Every row comes from one small tree of marks. Brackets hold a mark, then the marks that hang from it, in the order of their numbers. Every link used is in the known rows. Which tree was each row made from?
Known rows
[q_262 q_738]: [ 10.8  -2.1   4.9 -11.6  11.3   2.2  -7.0  -2.0  -7.4  23.5   8.7   4.4
 -25.8   3.6  -9.6   2.0 -12.2  12.8  -0.5  -2.3  12.2]
[q_738 [q_119 [q_241 q_540]] q_262]: [ -4.3  -3.3  30.0   1.2  -6.7  19.5  30.7   3.2   1.2 -10.6  10.9  -9.6
 -19.4  29.4  18.1  18.7  -5.2 -10.0  10.6  11.9   5.9]
[q_119 [q_738 q_262]]: [-23.2   9.5  31.5  -9.7   4.1  -8.3  -4.5   5.4 -18.4 -19.4  21.1  -6.0
 -14.6   1.6  -1.9  -5.1  13.7  25.3  21.9   2.6 -21.6]
[q_241 q_119 q_262 [q_540 q_186]]: [ 12.3  16.9  27.2   1.6   7.5   8.8  27.7 -19.1  23.7  20.8  13.6  28.9
 -17.7  15.8  32.3  31.0  20.3  -8.9  51.6  27.4 -10.5]
[q_318 [q_186 [q_225 q_241] q_540]]: [ 32.6 -20.6  44.2  -1.9  16.5   0.6  16.6 -11.2 -23.2   5.4  11.2   8.5
 -24.0  16.8   4.7   6.6  36.8  27.3   8.9  19.4  39.3]
[q_225 [q_186 q_540] [q_241 q_119]]: [ 27.0  21.6   5.1  -5.9  17.8   6.8  21.4 -21.4  -1.5  23.5 -27.3  15.3
 -12.3  -0.2  24.6  -1.0   0.5  16.0  -7.3  14.8  19.1]
[q_262 [q_738 [q_119 q_241]]]: [ 13.6  -9.8  -2.7  -7.9   7.9  17.2  19.6   2.9 -13.4  32.3   2.2  -7.1
 -17.8  17.7  11.5   2.7 -41.7  -3.9 -14.5   5.2  19.7]
[q_225 q_186]: [  9.7   9.6   2.6 -15.0  -2.9  -1.2   6.9   8.6  -5.7  14.4 -17.9  13.5
  -5.7  -9.9   6.1   5.0  -2.6  -4.8   1.1   7.8   9.7]
[q_318 [q_186 q_225]]: [ 12.7 -27.9  34.8  -5.4  10.9  -1.2  13.4   3.2 -16.9   1.7   4.1  18.7
 -12.0  11.5  -6.8   7.3  31.2   1.3  23.9  23.8  37.3]
[q_241 q_540]: [  7.5  -0.9  25.5 -10.6   3.3   2.6  10.8  -2.7  10.7   6.3   6.6   1.7
 -21.0  18.5   3.3   8.0   8.5  -1.8  26.6   5.7   4.9]
[q_241 q_119 q_540]: [  8.7   5.3  18.1  -6.1  20.1   6.7  23.4 -16.4  16.8  10.9  -9.5  12.9
 -12.4  22.1   9.5   3.7   3.2  -9.2  34.6  18.6  10.6]
[q_318 [q_186 q_225 q_540]]: [ 23.1 -15.7  36.9 -13.2  25.2   6.6  15.1  -3.8 -21.1   7.3   2.9   1.2
  -3.1  16.2  -7.8  12.1  37.4  12.1  29.4  28.4  42.8]
[q_540 [q_186 q_225]]: [  5.4 -24.9  28.2  -6.5  -7.9  -2.3  12.6   4.5  -4.4  -3.8  21.8  27.4
 -24.4   3.9   5.2  23.5  15.6 -11.3  19.0  22.0   5.7]
[q_540 [q_186 [q_225 [q_241 [q_262 q_738]]]]]: [ 16.5 -10.6  30.9  16.1 -14.0  -9.1   7.8 -12.3  -5.3  22.1  45.4  33.7
 -59.1   0.9  15.1  33.0  17.0  21.9 -11.2   1.4   0.3]
[q_225 q_186 [q_241 q_262]]: [ 19.4  21.4  16.3  -2.8 -12.4 -11.3   9.1  -1.9  -1.1  26.4  -2.8  25.1
 -28.4 -18.6  26.2  14.2  12.6  19.7 -19.8  -4.8   0.7]
[q_540 [q_186 [q_225 q_241]]]: [ 14.6 -29.9  35.0   6.5 -16.9  -7.3  14.7  -3.7  -6.1  -8.6  27.8  34.8
 -46.2   1.9  16.1  20.2  17.6   5.2   0.0  12.3   0.5]
[q_318 [q_186 [q_225 [q_241 q_262]] q_540]]: [ 34.0  -3.7  50.0  -1.7  15.8  -3.2  20.0 -13.6 -19.4  19.9  17.7  12.1
 -24.7   9.5  15.1  18.4  53.0  36.3   8.8  12.6  32.7]
[q_318 q_186]: [ 19.1  -9.3  23.1 -15.8  15.1   4.9   4.9   7.3 -13.4   8.0  -0.2  11.8
  -4.7   6.1   1.9   1.4  18.2   8.5  35.3  17.2  22.0]
[q_186 q_225 q_540]: [ 13.2  -7.2  29.7 -16.8  17.0   0.2  13.5  -4.9 -11.5   9.2   3.2  -2.0
  -8.7   6.4  -5.8   9.2  20.8   9.3   2.9  12.4  28.0]
[q_119 q_241]: [  6.6  -5.4  12.5 -25.5  14.7  -0.1  19.3   6.7  -4.4   9.6  -8.2   5.5
  -8.9   4.4  20.1   2.7  -7.5   8.9   0.1  11.6  16.0]
[q_225 [q_186 q_540] q_241]: [ 27.7  16.6  12.9 -12.0   1.6   1.8   9.0  -4.4 -10.7  19.7 -11.6   1.7
 -17.9  -4.2  17.8   4.1   3.6  24.2 -14.9   3.8  14.1]
[q_241 q_119]: [ 10.6   2.2   7.4 -14.0  22.3   1.4  13.8 -11.4   2.3  12.9 -16.2  18.4
  -5.5   0.3   8.9  -3.4  -4.5  -1.4  17.0  14.9  12.7]

Which tree is each row?
[ 18.3   7.6  18.8  10.4 -17.2  24.1  15.0  -6.3  10.5  39.0  43.2   6.4
 -34.2  24.2  15.5  37.8  -8.0 -15.1  26.7   8.3 -12.1]
[q_241 [q_262 [q_738 q_119]] [q_540 q_186]]
[ 14.4   7.4  25.7  -6.3  -1.8  14.7  37.5   0.9   9.1  30.3   7.1  -3.6
 -14.5  24.8  32.5  22.0  -5.5 -11.7   8.8   8.2   7.2]
[q_738 [q_119 [q_241 q_262 q_540]]]
[ 17.4   6.4  19.6   4.2 -17.1  -0.9  16.5  -5.3   7.0  11.3  -4.3  17.0
 -35.7  11.6  18.4  10.6   7.7   4.9  -0.3   2.6   3.2]
[q_225 q_186 [q_241 q_540]]
[-25.2   4.0  44.5   1.9  -4.9   6.6  23.4   2.1  -4.1 -27.4  35.5  -1.7
 -22.2  33.0  30.2  21.5  15.7  15.9  52.3  26.4 -32.5]
[q_119 [q_241 [q_540 q_186]] [q_738 q_262]]
[ 15.5   6.4  15.2 -16.0   1.3   8.5  29.1   7.3  -4.6  34.4   1.7   1.4
  -5.6   3.6  30.8  14.7 -14.3  -3.8  -8.7   4.0   8.3]
[q_738 [q_119 [q_241 q_262]]]
[ 15.3 -11.3  42.0   6.1 -17.8 -12.4  17.2  -7.0  -1.8   7.0  35.0  36.0
 -45.8  -4.7  27.0  33.5  31.9  13.3  -2.4   8.5  -4.7]
[q_540 [q_186 [q_225 [q_241 q_262]]]]
[ 20.2  29.7  19.3  12.8  -1.0  -0.4  30.0 -24.1  19.1  31.0 -14.4  30.8
 -29.0   7.8  36.0  18.0  17.0   6.3   3.5  11.8   4.9]
[q_225 q_186 [q_241 q_119 q_262 q_540]]
[ 19.8   9.2   1.0   0.7   2.1  -0.7  18.6 -15.2   0.2  19.5 -26.4  32.7
 -20.6  -5.0  23.5  -1.1  -6.3   6.2 -10.8  12.5  13.1]
[q_225 q_186 [q_241 q_119]]
[-26.1   7.6  41.3  -2.0   7.5  -0.4  21.7  -0.4  -5.3 -20.1  18.1 -13.6
 -18.0  32.6  17.5   4.4  13.1  22.6  32.9  10.2 -15.8]
[q_119 [q_241 q_540] [q_738 q_262]]
[ 18.1 -11.7  34.2   4.6 -16.6   3.6  13.3  -8.6  10.6  -3.0  30.2  20.4
 -48.0  20.5  27.6  22.8  11.5   4.9  29.5   8.3 -13.3]
[q_225 [q_241 [q_540 q_186]]]
[ 15.5  -6.5  34.1  16.4  -3.5  -7.8  29.7 -21.3   6.6  12.8  18.9  48.3
 -39.4  -0.6  33.5  27.0  26.0   6.1   4.2  22.5   1.0]
[q_540 [q_186 [q_225 [q_241 q_119 q_262]]]]
[ 23.4 -13.6  35.8  -5.8   9.1  -5.5  13.8 -13.3 -12.5   5.9  11.7   5.5
 -31.5   5.9   5.8   6.5  20.4  23.9 -16.4   4.8  25.9]
[q_186 [q_225 q_241] q_540]
[ 19.6  27.3   7.6   3.4   1.1  -6.6  22.7 -17.9   4.7  33.8 -19.3  35.3
 -21.9 -13.8  36.6  10.9   8.8  12.5 -12.7   7.6   4.4]
[q_225 q_186 [q_241 q_119 q_262]]
[  8.1   9.7  33.0  -8.8  -2.3   5.8  32.6  -0.8  14.8  15.9  23.1  14.2
 -22.5  21.7  44.1  39.5  16.0   2.0  35.3  21.6  -8.7]
[q_119 [q_241 q_262 [q_540 q_186]]]
[ -8.2   9.3  25.9  -0.5  21.3   3.8  20.6 -20.7   5.1   9.5   0.3   3.6
  -7.6  28.5  11.3 -10.1   3.3  -0.2  49.1  20.4 -12.1]
[q_241 [q_119 q_738] q_540]
[  7.5  18.4  21.3  -2.1   7.0   2.5   4.8 -10.4  10.0  35.4  21.1   2.4
 -32.2  15.6   2.9  20.8  10.3  12.3  15.7  -2.4   4.1]
[q_241 [q_262 q_738] q_540]
[ 13.5  -2.8  41.9  19.1   3.2  -7.9  34.4 -30.7  14.5  17.1   9.6  33.7
 -41.8  19.0  24.0  19.5  33.2   6.2   3.7  11.1  14.8]
[q_186 [q_225 [q_241 q_119 q_262 q_540]]]
[ -5.0 -15.4  42.8  21.0   7.8  -5.6  30.3 -32.2   0.4   1.0  11.6  19.4
 -35.6  32.8  14.7  -7.5  16.9   8.8  19.4  16.9  -2.4]
[q_186 [q_225 [q_241 [q_119 q_738] q_540]]]
[  0.0  -7.6  31.3   5.1 -18.0  26.0  33.7   6.7   4.8 -17.7  27.9   0.9
 -23.5  34.2  30.2  35.2  -4.1 -16.2  28.9  21.8  -9.0]
[q_738 [q_119 [q_241 [q_540 q_186]]] q_262]
[  9.4  23.4  15.6   4.1  23.0   7.1  16.5 -27.3  17.6  41.2   5.5  12.4
 -26.9  19.6   9.0  16.0   6.4   4.9  22.1   8.8   8.7]
[q_241 q_119 [q_262 q_738] q_540]
[ 21.0 -31.6  51.1  15.9  -1.2   0.3  24.3 -12.0  -4.8  -3.3  16.0  23.6
 -41.8  33.0   6.9  12.7  41.4   8.9  23.7  16.8  31.6]
[q_318 [q_186 [q_225 [q_241 q_540]]]]
[ 13.6 -13.5  10.6   6.1  -9.9  29.9  29.3  -1.8   4.0  25.1  25.7  -0.6
 -29.3  41.1  23.8  26.9 -30.5 -20.6  22.4  19.5   4.1]
[q_262 [q_738 [q_119 [q_241 [q_540 q_186]]]]]
[ 21.4 -27.9  43.9  23.0  13.7   4.5  34.4 -28.6   1.6   0.7   0.1  34.6
 -34.4  37.0  14.3   8.3  34.4   2.3  31.2  30.0  38.0]
[q_318 [q_186 [q_225 [q_241 q_119 q_540]]]]
[-24.9   6.2  30.9 -13.5  11.4  -4.4  13.3   5.3 -18.5 -18.3  12.4  -7.6
 -10.5  11.2  16.2  -2.1   3.0  31.0  13.6  11.2 -14.2]
[q_119 q_241 [q_738 q_262]]
[ 23.1  -8.8  29.0   1.3  21.7  -0.2  24.7 -28.7  -6.2  11.8  -4.9  16.1
 -26.0  10.0  11.7   0.1  18.0  17.8  -7.8  16.3  30.4]
[q_186 [q_225 [q_241 q_119]] q_540]
[ 29.5  34.3  18.1 -12.3   1.3  -3.7  12.0  -8.1  -4.9  33.8  -5.0   5.4
 -19.4 -12.4  27.8  15.3  18.1  31.0 -17.4  -3.2   7.2]
[q_225 [q_186 q_540] [q_241 q_262]]
[ 16.6 -24.8  28.5  13.6  -3.0  -1.7  26.0 -19.4  -0.3  -2.8  12.5  45.0
 -40.5   5.8  25.5  15.2  11.8  -0.9   8.4  25.9   6.2]
[q_540 [q_186 [q_225 [q_241 q_119]]]]
